Every row comes from one small tree of marks. The marks that hang from a mark follow it in brackets, in the order of their numbers. Every link used is in the known rows. Which tree was each row made from?
Known rows:
j_337[j_758]: -1.10 0.79 1.23 1.72 -1.27 0.30 0.56 0.08 1.04 1.47 0.07 -0.37 -0.14 2.67 -0.16 -0.41 -0.13 -0.41 0.58 -0.29 -1.04 -0.52 0.64 2.54 1.12 -0.22 0.05 2.01
j_736[j_758[j_328[j_611 j_642]]]: -0.39 0.96 -3.42 2.11 -0.18 0.50 1.26 0.17 0.35 1.27 1.22 -0.84 -1.33 1.01 0.73 0.37 0.59 -1.22 0.44 -0.48 0.41 -0.12 0.08 2.64 1.42 0.36 1.59 -1.20
j_328[j_337 j_642 j_736]: -0.72 0.60 3.23 0.94 -0.85 -0.22 0.80 0.32 2.41 1.38 0.07 -0.55 -0.58 -0.19 1.25 -1.29 0.29 -0.86 1.73 0.85 -2.09 -0.57 0.45 1.37 1.94 0.42 0.62 -1.30
j_758[j_328[j_337 j_611 j_736] j_642]: 1.26 -0.21 0.89 -0.95 0.11 -0.14 0.71 -0.18 0.31 2.12 1.29 -0.13 -1.44 0.75 -0.22 -1.13 -0.65 -1.34 2.27 -0.32 -0.85 0.45 1.11 -2.52 0.95 0.56 2.09 -0.46
j_736[j_758[j_642]]: -1.53 0.46 -2.60 0.75 -1.62 0.21 0.60 0.72 1.33 0.41 0.22 -0.07 -0.34 3.16 -0.08 -0.73 0.32 -0.75 0.79 -0.67 -0.07 0.08 1.38 2.54 0.13 0.82 1.36 1.04
j_328[j_736[j_758]]: -0.84 0.20 -0.15 1.33 -1.65 -0.24 0.29 0.01 1.89 0.18 -0.11 -0.18 -0.92 1.15 0.47 -0.14 0.36 -0.26 1.17 0.40 -1.54 -1.05 0.74 3.72 0.95 1.05 0.18 -0.25
j_758[j_328[j_337 j_642]]: -0.49 1.11 -0.52 2.25 -0.29 0.43 1.39 -0.01 1.49 1.16 0.82 -0.85 -0.48 0.94 0.52 -1.97 -0.19 -0.87 1.24 -0.05 -0.22 -0.11 0.05 -0.15 1.40 -0.02 1.13 -0.95
j_873[j_328[j_611] j_758[j_642]]: -0.13 0.76 0.75 -1.58 -0.59 0.08 1.27 -0.05 -0.48 1.26 -0.27 -0.18 -0.69 4.31 -1.38 1.06 -1.14 -1.45 1.01 -0.43 -2.14 0.67 0.71 -0.23 0.06 0.24 1.29 2.23
j_758[j_328[j_611 j_642]]: -0.48 0.82 -1.70 1.18 0.10 0.30 0.97 0.11 0.25 2.57 1.26 -0.46 -1.14 1.35 0.50 -0.42 -0.09 -1.30 0.15 -0.03 -0.57 -0.70 -0.47 0.44 1.62 0.17 1.51 -1.13
j_758[j_328[j_337[j_873]] j_642]: -0.86 0.55 0.13 -1.37 -0.41 0.13 0.12 0.11 0.74 1.61 0.86 -0.33 -0.73 3.24 -1.58 -1.87 -0.73 -1.06 1.93 -1.00 0.89 0.24 1.24 -3.97 0.34 -0.35 1.24 1.64
j_337[j_758[j_328[j_611]]]: 0.37 0.68 -0.57 1.13 0.08 0.47 1.04 -0.49 -0.50 2.28 1.04 -0.52 -0.90 2.28 -0.44 0.01 -0.45 -0.88 0.80 -0.66 -0.03 -0.27 0.50 0.08 1.11 -0.41 1.05 1.39
j_758[j_642]: -1.71 0.23 -0.54 -0.19 -1.35 0.04 0.43 0.61 1.20 1.69 0.32 0.29 -0.23 3.51 -0.18 -1.14 -0.28 -0.87 0.58 -0.11 -0.85 -0.35 0.80 0.19 0.43 0.41 1.05 1.19
j_337[j_758[j_328] j_873[j_736]]: -0.79 0.55 0.31 0.49 -0.71 0.22 -1.11 -0.46 -0.20 2.14 0.57 0.04 -0.44 3.15 -2.13 -0.46 -0.49 -0.40 0.88 -0.28 0.33 -0.83 0.00 -1.85 0.75 -1.02 -0.35 2.22
j_736[j_758[j_328]]: -0.84 0.76 -4.27 1.95 -1.01 0.32 0.95 -0.13 0.87 0.02 0.73 -0.53 -0.74 2.05 -0.27 -0.66 -0.23 -0.30 0.77 -0.46 0.38 -0.59 0.47 1.84 0.31 0.49 0.66 0.07
j_337[j_873[j_736]]: -1.57 0.32 0.47 -0.22 -1.30 -0.35 -1.52 0.25 1.22 1.83 -0.12 0.42 -0.56 2.64 -1.23 -0.08 -0.10 -0.51 -0.10 0.59 -0.28 -0.98 -0.51 0.48 0.64 -0.26 -0.84 1.72
j_328[j_611 j_736[j_758]]: -0.09 0.02 -0.67 0.61 -0.84 -0.26 0.34 0.03 0.99 0.68 0.12 -0.29 -1.73 0.37 0.94 0.97 0.76 -0.82 0.81 0.13 -1.37 -0.43 0.51 4.15 1.36 0.95 0.57 -0.48
j_736[j_758[j_328[j_337 j_611] j_642]]: 1.09 0.33 -3.71 0.44 -0.10 0.36 1.54 0.17 0.24 0.21 1.28 -0.73 -1.28 1.53 -0.35 -0.73 0.16 -1.29 1.69 -1.21 0.98 1.51 1.39 0.13 0.24 0.66 2.57 0.47
j_337[j_736[j_758[j_642]] j_873[j_328]]: -2.12 0.10 0.68 -1.93 -1.53 -0.53 -0.46 -0.02 0.22 0.48 -0.40 -0.24 -0.33 3.32 -2.11 0.66 -1.83 -1.01 1.57 -1.11 -0.53 0.68 0.58 -1.11 -0.36 -0.67 0.73 2.21
j_736[j_758[j_328[j_642]]]: -1.57 1.03 -3.56 2.68 -0.89 0.44 1.15 0.07 1.06 0.78 0.91 -0.72 -0.57 1.76 0.36 -0.83 0.19 -0.72 0.76 -0.25 0.18 -0.69 0.10 2.31 1.10 0.46 1.15 -1.11
j_337[j_736[j_758] j_873]: -1.68 0.40 0.42 -0.36 -1.55 -0.72 -0.81 0.01 0.98 0.40 -0.31 -0.37 -0.30 1.97 -0.72 0.72 -0.79 -0.60 0.36 -0.20 -0.67 -0.32 0.45 2.29 0.34 -0.22 0.09 1.68
j_736[j_758[j_328[j_337 j_611 j_642]]]: 0.51 1.10 -3.11 2.38 0.13 0.44 1.89 0.10 0.80 0.33 1.12 -1.28 -1.51 -0.21 0.84 -0.06 0.74 -1.27 1.19 -0.59 0.57 0.81 0.27 2.02 1.42 0.42 1.89 -1.35
j_736[j_758]: -1.23 0.84 -2.58 1.84 -1.49 0.10 0.60 0.19 1.57 -0.21 -0.02 -0.48 -0.56 2.05 0.37 0.01 0.47 -0.38 0.31 -0.16 -0.05 -0.41 0.45 4.25 0.52 0.68 0.22 0.72

Write each row's tree:
0.92 0.37 1.64 1.00 0.31 -0.06 1.04 -0.16 0.80 2.07 1.14 -0.68 -1.56 -0.72 1.13 -0.80 0.00 -1.29 1.69 0.41 -1.30 0.00 0.26 -0.44 2.06 0.30 1.51 -1.96 : j_758[j_328[j_337 j_611 j_642 j_736]]
0.37 0.63 -4.77 1.40 -0.24 0.31 1.10 -0.15 0.01 0.55 0.98 -0.64 -1.64 1.36 -0.10 0.35 0.08 -0.87 0.39 -0.63 0.55 -0.06 0.11 1.94 0.67 0.51 1.25 0.04 : j_736[j_758[j_328[j_611]]]
-0.98 0.64 -0.41 0.74 -0.76 0.67 0.80 0.04 -0.05 2.09 0.96 -0.08 0.01 3.89 -1.06 -1.39 -0.97 -0.85 1.60 -1.05 -0.11 -0.18 1.63 -1.72 0.40 -0.26 1.54 1.55 : j_337[j_758[j_328 j_642]]
0.17 0.99 0.90 1.23 -0.22 0.17 1.27 0.54 1.48 1.66 0.38 -0.82 -1.06 0.06 1.33 -0.22 0.82 -1.45 0.54 0.24 -0.83 0.58 -0.12 2.14 1.88 0.27 1.01 -0.58 : j_328[j_337 j_611 j_642]
0.94 0.03 2.15 -0.02 -0.39 -0.43 0.56 -0.06 1.47 1.42 0.16 -0.40 -1.52 -0.34 0.89 -0.28 0.25 -1.02 1.29 0.57 -1.97 0.11 0.34 1.18 1.49 0.60 0.51 -0.18 : j_328[j_337 j_611 j_736]
1.68 0.50 -4.21 1.68 -0.18 0.21 0.06 -0.33 0.48 -0.24 1.05 -0.51 -1.27 0.00 -0.23 0.02 0.52 -0.73 0.66 -0.20 0.94 0.89 -0.20 1.53 0.27 0.60 0.95 0.05 : j_873[j_736[j_758[j_328[j_337 j_611]]]]
-1.21 -0.14 -0.51 0.27 -1.67 -0.17 0.31 0.47 1.37 0.64 0.10 0.11 -0.68 2.18 0.38 -0.36 0.32 -0.63 1.76 -0.16 -1.94 -0.45 1.75 1.59 0.65 1.02 1.21 -0.08 : j_328[j_736[j_758[j_642]]]
-0.41 0.94 2.28 -0.19 -0.08 -0.05 0.40 0.46 1.27 2.22 0.30 -0.87 -1.32 0.86 0.08 0.28 0.79 -1.57 0.68 -0.21 -0.48 0.30 0.10 0.71 1.97 -0.28 0.63 0.48 : j_328[j_337[j_873] j_611 j_642]
0.52 0.32 3.02 0.82 -0.30 -0.24 0.96 0.24 1.77 1.94 0.33 -0.54 -1.56 -0.91 1.60 -0.07 0.72 -1.36 1.27 0.64 -2.00 -0.02 0.32 1.45 2.23 0.51 1.05 -1.42 : j_328[j_337 j_611 j_642 j_736]
-1.16 0.40 -4.41 0.65 -1.05 0.37 0.93 0.22 0.53 0.53 1.10 -0.18 -0.45 3.26 -0.65 -1.17 -0.43 -0.73 1.35 -1.00 0.39 -0.14 1.41 0.08 -0.09 0.62 1.70 0.22 : j_736[j_758[j_328 j_642]]
-1.22 1.25 4.10 1.11 -0.71 0.27 0.56 0.39 1.54 1.81 0.00 -1.05 -0.20 1.82 -0.28 -0.43 0.68 -1.02 1.59 -0.54 -0.48 -0.04 0.92 0.33 2.00 -0.85 0.28 1.58 : j_328[j_337[j_758 j_873] j_642]
-0.36 0.55 -2.20 1.30 -0.23 -0.12 0.63 -0.04 -0.20 1.20 1.03 -0.67 -0.66 0.36 0.47 0.53 -0.49 -1.27 0.34 -0.15 -0.49 0.39 -0.17 2.32 1.16 0.14 1.91 -1.08 : j_337[j_736[j_758[j_328[j_611 j_642]]]]
0.34 0.23 -4.05 0.82 -1.01 0.39 0.21 0.10 0.86 -0.35 1.08 -0.04 -0.43 1.78 -0.89 -1.40 0.07 -0.62 1.71 -0.48 0.94 0.91 0.95 -0.50 -0.39 0.56 1.45 0.45 : j_873[j_736[j_758[j_328[j_337] j_642]]]
0.98 0.49 0.18 0.14 -0.62 -0.37 0.92 -0.51 0.36 -0.81 -0.26 -1.07 -0.96 -0.16 -0.43 1.27 -1.10 -0.99 1.09 -0.64 -0.72 1.82 -0.40 1.76 0.20 -0.29 0.84 0.87 : j_873[j_328[j_337[j_736[j_758]] j_611]]
-1.10 0.16 -0.09 0.86 -1.45 -0.15 0.63 -0.39 1.30 -0.32 -0.34 -0.41 -1.20 1.28 -0.26 0.62 -0.44 -0.27 1.76 -0.04 -1.57 -0.44 -0.10 1.91 0.37 0.33 -0.18 -0.06 : j_873[j_328[j_736[j_758]]]
-1.85 0.36 2.99 -2.81 -1.26 -0.76 -0.59 0.11 0.08 1.50 -0.65 0.14 0.55 4.84 -1.79 0.19 -1.73 -1.21 0.74 0.21 -2.50 -0.15 1.64 -0.37 0.00 -0.23 1.08 3.32 : j_337[j_736 j_873[j_758[j_642]]]
0.98 0.29 2.80 -0.66 -0.46 -0.17 0.46 0.03 -0.05 1.60 0.25 -0.36 0.16 1.35 -0.30 0.12 -0.69 -1.50 1.29 -0.78 -1.33 1.80 1.51 -0.26 0.72 -0.39 2.16 2.22 : j_328[j_337[j_736 j_758[j_642]] j_611]
-1.46 0.52 -2.07 0.68 -1.59 -0.19 -1.39 0.31 1.30 0.51 -0.04 0.07 -0.74 2.16 -0.96 0.60 0.62 -0.39 0.31 0.16 0.46 -0.54 -0.16 2.63 0.42 0.06 -0.58 1.58 : j_337[j_873[j_736[j_758]]]
1.14 0.84 1.79 1.09 -0.30 0.28 1.17 -0.04 0.93 1.16 0.17 -0.91 -0.88 0.93 0.28 0.39 0.60 -1.03 1.08 -0.58 -0.78 0.88 0.81 2.06 1.41 -0.31 0.86 1.92 : j_328[j_337[j_758] j_611]
0.16 -0.06 0.93 -0.60 -0.50 -0.12 0.71 -0.13 1.02 1.21 1.02 -0.03 -0.78 1.60 -0.30 -2.24 -0.71 -0.87 2.62 -0.13 -1.26 -0.05 1.40 -3.19 0.53 0.55 1.58 -0.27 : j_758[j_328[j_337 j_736] j_642]
0.55 0.11 0.69 -1.75 -0.01 -0.21 0.77 -0.28 -0.54 2.07 0.83 0.18 -0.97 3.31 -0.64 0.00 -0.88 -1.23 1.60 0.20 -2.71 -0.54 1.69 -1.05 0.73 0.80 2.20 0.56 : j_873[j_758[j_328[j_611 j_736] j_642]]
0.47 0.57 2.80 -1.07 -0.42 -0.41 0.98 -0.77 0.03 0.92 -0.61 -0.28 -1.26 2.05 -0.56 1.68 -1.05 -0.90 1.18 0.53 -3.59 -0.43 -0.07 1.47 0.88 0.23 0.32 1.02 : j_873[j_328[j_611 j_736] j_758]
1.11 0.14 -0.14 -1.08 0.06 -0.34 0.57 -0.17 -0.28 1.58 1.02 -0.24 -0.49 1.21 -0.57 -1.06 -1.53 -1.55 1.15 -0.67 -0.57 1.39 0.72 -2.39 0.21 0.05 2.55 0.48 : j_758[j_328[j_337[j_736] j_611] j_642]
-0.37 0.43 3.93 -0.51 -0.97 -0.12 0.71 -0.30 0.25 0.66 -0.08 -0.45 0.70 2.27 -1.40 -0.57 -1.88 -1.01 2.17 -1.01 -1.50 1.84 0.76 -2.28 -0.07 -1.10 1.25 2.71 : j_873[j_328[j_337[j_736 j_758[j_642]]]]
-1.60 0.49 0.61 2.16 -1.52 -0.10 0.59 0.39 2.00 0.73 0.09 -0.43 -0.68 0.67 1.46 0.00 0.78 -0.67 1.15 0.60 -1.91 -0.92 0.67 3.81 1.66 0.86 0.59 -1.50 : j_328[j_642 j_736[j_758]]
-0.51 0.34 0.35 1.59 -0.66 -0.12 0.60 0.34 1.21 1.28 0.42 -0.47 -1.42 -0.14 1.56 1.00 1.17 -1.15 0.63 0.45 -1.78 -0.52 0.43 4.01 2.04 0.92 1.08 -1.47 : j_328[j_611 j_642 j_736[j_758]]
-1.11 0.36 2.79 -1.56 -1.28 -0.30 0.87 -0.33 0.48 0.99 -0.52 0.09 -0.36 4.14 -1.11 0.12 -1.53 -0.76 2.10 0.20 -3.51 -0.46 1.18 -0.90 0.14 0.38 0.66 1.53 : j_873[j_328[j_736] j_758[j_642]]
0.44 0.76 2.41 0.70 -0.26 -0.42 0.52 0.25 1.07 1.57 0.12 -0.66 -0.33 -0.70 1.18 0.02 -0.53 -1.54 0.19 0.43 -1.75 0.83 -0.25 1.98 1.44 -0.04 1.42 -0.37 : j_328[j_337[j_736] j_611 j_642]
-1.29 0.96 1.12 -0.74 -1.28 -0.39 -1.13 -0.01 0.81 1.23 -0.63 0.29 -0.02 3.97 -1.58 0.81 -0.15 -0.54 0.04 0.91 -1.82 -1.07 0.20 1.81 0.53 0.05 -0.61 3.03 : j_337[j_873[j_736 j_758]]
-0.04 0.10 -1.54 -0.46 -0.01 0.30 0.65 0.15 -0.33 2.49 1.24 0.06 -0.95 2.90 -0.67 -0.97 -0.79 -1.37 0.77 -0.76 -0.07 0.21 0.72 -1.65 0.60 0.24 2.04 0.44 : j_758[j_328[j_611] j_642]
0.24 0.17 0.85 -0.65 -0.05 -0.02 0.13 -0.30 -1.24 2.64 1.07 -0.08 0.02 2.63 -1.12 -0.35 -1.74 -1.49 1.01 -0.91 -1.19 0.92 1.26 -1.98 0.58 -0.59 2.45 1.56 : j_337[j_736 j_758[j_328[j_611] j_642]]
-1.57 0.88 3.21 -0.18 -1.05 0.18 0.18 -0.46 0.42 1.38 -0.37 -0.61 -0.57 3.51 -2.18 0.55 -0.89 -0.59 1.45 -0.90 -0.71 -0.36 -0.09 -0.98 0.73 -1.40 -0.79 2.89 : j_337[j_758 j_873[j_328]]
-0.85 0.43 -2.79 1.41 -1.06 -0.29 0.09 -0.41 0.31 0.01 0.53 -0.45 0.04 1.60 -0.26 -0.47 -1.46 -0.37 0.54 -0.27 -0.37 -0.09 0.20 1.84 -0.06 0.26 0.99 0.12 : j_337[j_736[j_758[j_328]]]
0.85 0.55 1.49 0.30 -0.35 0.37 1.10 0.41 0.51 1.71 0.52 -0.49 -0.68 2.01 -0.02 -0.14 0.42 -1.41 1.51 -0.97 -0.41 1.44 1.66 0.08 1.05 -0.06 1.84 2.21 : j_328[j_337[j_758[j_642]] j_611]
-0.07 0.34 3.35 0.02 -1.18 -0.16 0.39 0.07 0.81 1.05 0.08 -0.25 0.81 2.01 -0.63 -1.15 -1.07 -1.00 1.76 -0.73 -1.50 1.39 1.73 -0.38 0.27 -0.48 1.65 2.38 : j_328[j_337[j_736 j_758[j_642]]]
-1.51 1.15 -0.60 -0.05 -0.63 -0.01 -0.66 -0.12 -0.02 1.95 0.29 -0.07 0.01 3.69 -1.39 -0.10 -0.33 -0.81 0.42 0.90 -1.04 -1.19 -0.02 -0.06 1.05 -0.20 0.30 0.92 : j_337[j_873[j_736 j_758[j_328[j_642]]]]
0.87 0.02 -0.29 -0.46 -0.76 -0.19 0.81 0.27 1.22 0.40 0.53 -0.44 -1.52 0.22 0.64 0.12 0.86 -1.29 2.06 -0.40 -0.88 0.91 1.96 1.37 0.84 1.12 1.85 -0.01 : j_328[j_337 j_611 j_736[j_758[j_642]]]
0.29 0.19 0.95 0.72 -0.57 -0.18 0.58 -0.57 1.39 0.83 0.75 -0.36 -1.05 0.41 0.18 -1.78 -0.76 -0.39 2.10 0.29 -1.10 -0.62 0.59 -0.98 0.82 0.28 0.57 -0.59 : j_758[j_328[j_337 j_736]]
-1.84 0.88 1.82 -2.00 -1.19 -0.18 0.13 0.38 0.57 1.67 -0.48 0.04 -0.11 5.53 -1.62 0.05 -0.56 -1.12 1.03 -0.06 -1.62 -0.70 1.65 -0.11 0.39 0.07 0.84 3.25 : j_337[j_873[j_758[j_642]]]
-0.94 0.62 0.42 -0.95 -1.41 0.02 0.07 -0.09 0.27 0.70 -0.45 0.52 0.33 4.83 -1.94 0.14 -1.33 -0.77 0.88 0.28 -2.20 0.26 0.05 -0.30 -0.54 0.19 0.39 2.51 : j_873[j_328 j_736 j_758[j_642]]
-0.53 0.25 1.06 -2.09 -0.47 -0.55 -0.40 -0.22 0.22 1.65 0.56 -0.19 -0.07 2.44 -1.78 -1.68 -1.89 -1.18 1.69 -0.69 -0.25 0.56 1.13 -4.12 -0.01 -0.61 1.64 1.70 : j_758[j_328[j_337[j_736 j_873]] j_642]
-0.40 0.77 -2.08 1.66 -0.80 0.23 0.25 0.19 0.50 0.66 0.24 -0.35 -1.11 0.52 0.01 1.65 0.32 -1.17 0.11 0.09 -0.21 0.70 -1.22 2.72 0.96 0.06 0.10 -0.46 : j_873[j_328[j_611 j_642] j_736[j_758]]
0.41 0.35 3.20 -1.78 -0.33 -0.83 -0.63 -0.11 0.62 1.58 -0.10 -0.50 -0.81 0.65 -0.60 0.61 -0.77 -1.30 0.41 -0.04 -1.08 0.78 0.01 0.16 0.86 -0.68 0.66 2.05 : j_328[j_337[j_736 j_873] j_611]
-0.46 0.03 3.32 -2.04 -0.34 -0.55 -0.23 -0.51 0.42 2.30 -0.08 -0.25 -2.16 1.49 -1.17 1.51 -0.90 -1.00 1.34 -0.01 -1.68 -0.53 -0.52 -1.34 1.14 -0.58 -0.33 0.98 : j_337[j_873[j_328[j_611 j_736]]]
0.54 0.46 0.76 0.49 -0.03 -0.17 0.28 -0.68 -0.99 2.17 0.84 -0.31 -0.41 1.54 -0.59 0.34 -1.62 -1.11 0.33 -0.48 -1.09 0.40 0.26 -0.28 0.80 -0.65 1.23 1.26 : j_337[j_736 j_758[j_328[j_611]]]
1.16 0.90 -3.53 1.60 -0.02 0.36 1.44 -0.23 0.56 -0.30 1.01 -0.95 -1.56 0.43 0.02 0.01 0.23 -0.93 1.13 -0.81 0.90 0.82 0.35 1.84 0.71 0.55 1.42 0.06 : j_736[j_758[j_328[j_337 j_611]]]
-0.17 -0.23 -0.58 -0.64 -0.96 -0.27 0.42 0.39 0.75 1.30 0.61 0.00 -1.51 1.43 0.63 0.51 0.44 -1.15 1.35 -0.18 -1.36 0.07 1.60 1.75 0.99 1.07 1.66 -0.19 : j_328[j_611 j_736[j_758[j_642]]]
-0.89 0.54 -2.61 1.67 -1.69 0.13 -0.09 -0.17 0.99 -0.64 -0.11 -0.09 -0.46 1.80 -0.86 0.51 -0.41 -0.26 0.57 0.04 -0.19 0.25 -1.09 2.28 -0.10 0.01 -0.60 0.79 : j_873[j_328 j_736[j_758]]
0.11 0.67 -4.25 2.15 -0.23 0.35 0.02 0.16 -0.03 1.26 1.29 -0.20 -0.84 0.56 0.37 0.28 0.79 -1.12 -0.12 0.15 0.59 0.00 -0.64 2.34 1.17 0.36 1.13 -1.26 : j_873[j_736[j_758[j_328[j_611 j_642]]]]
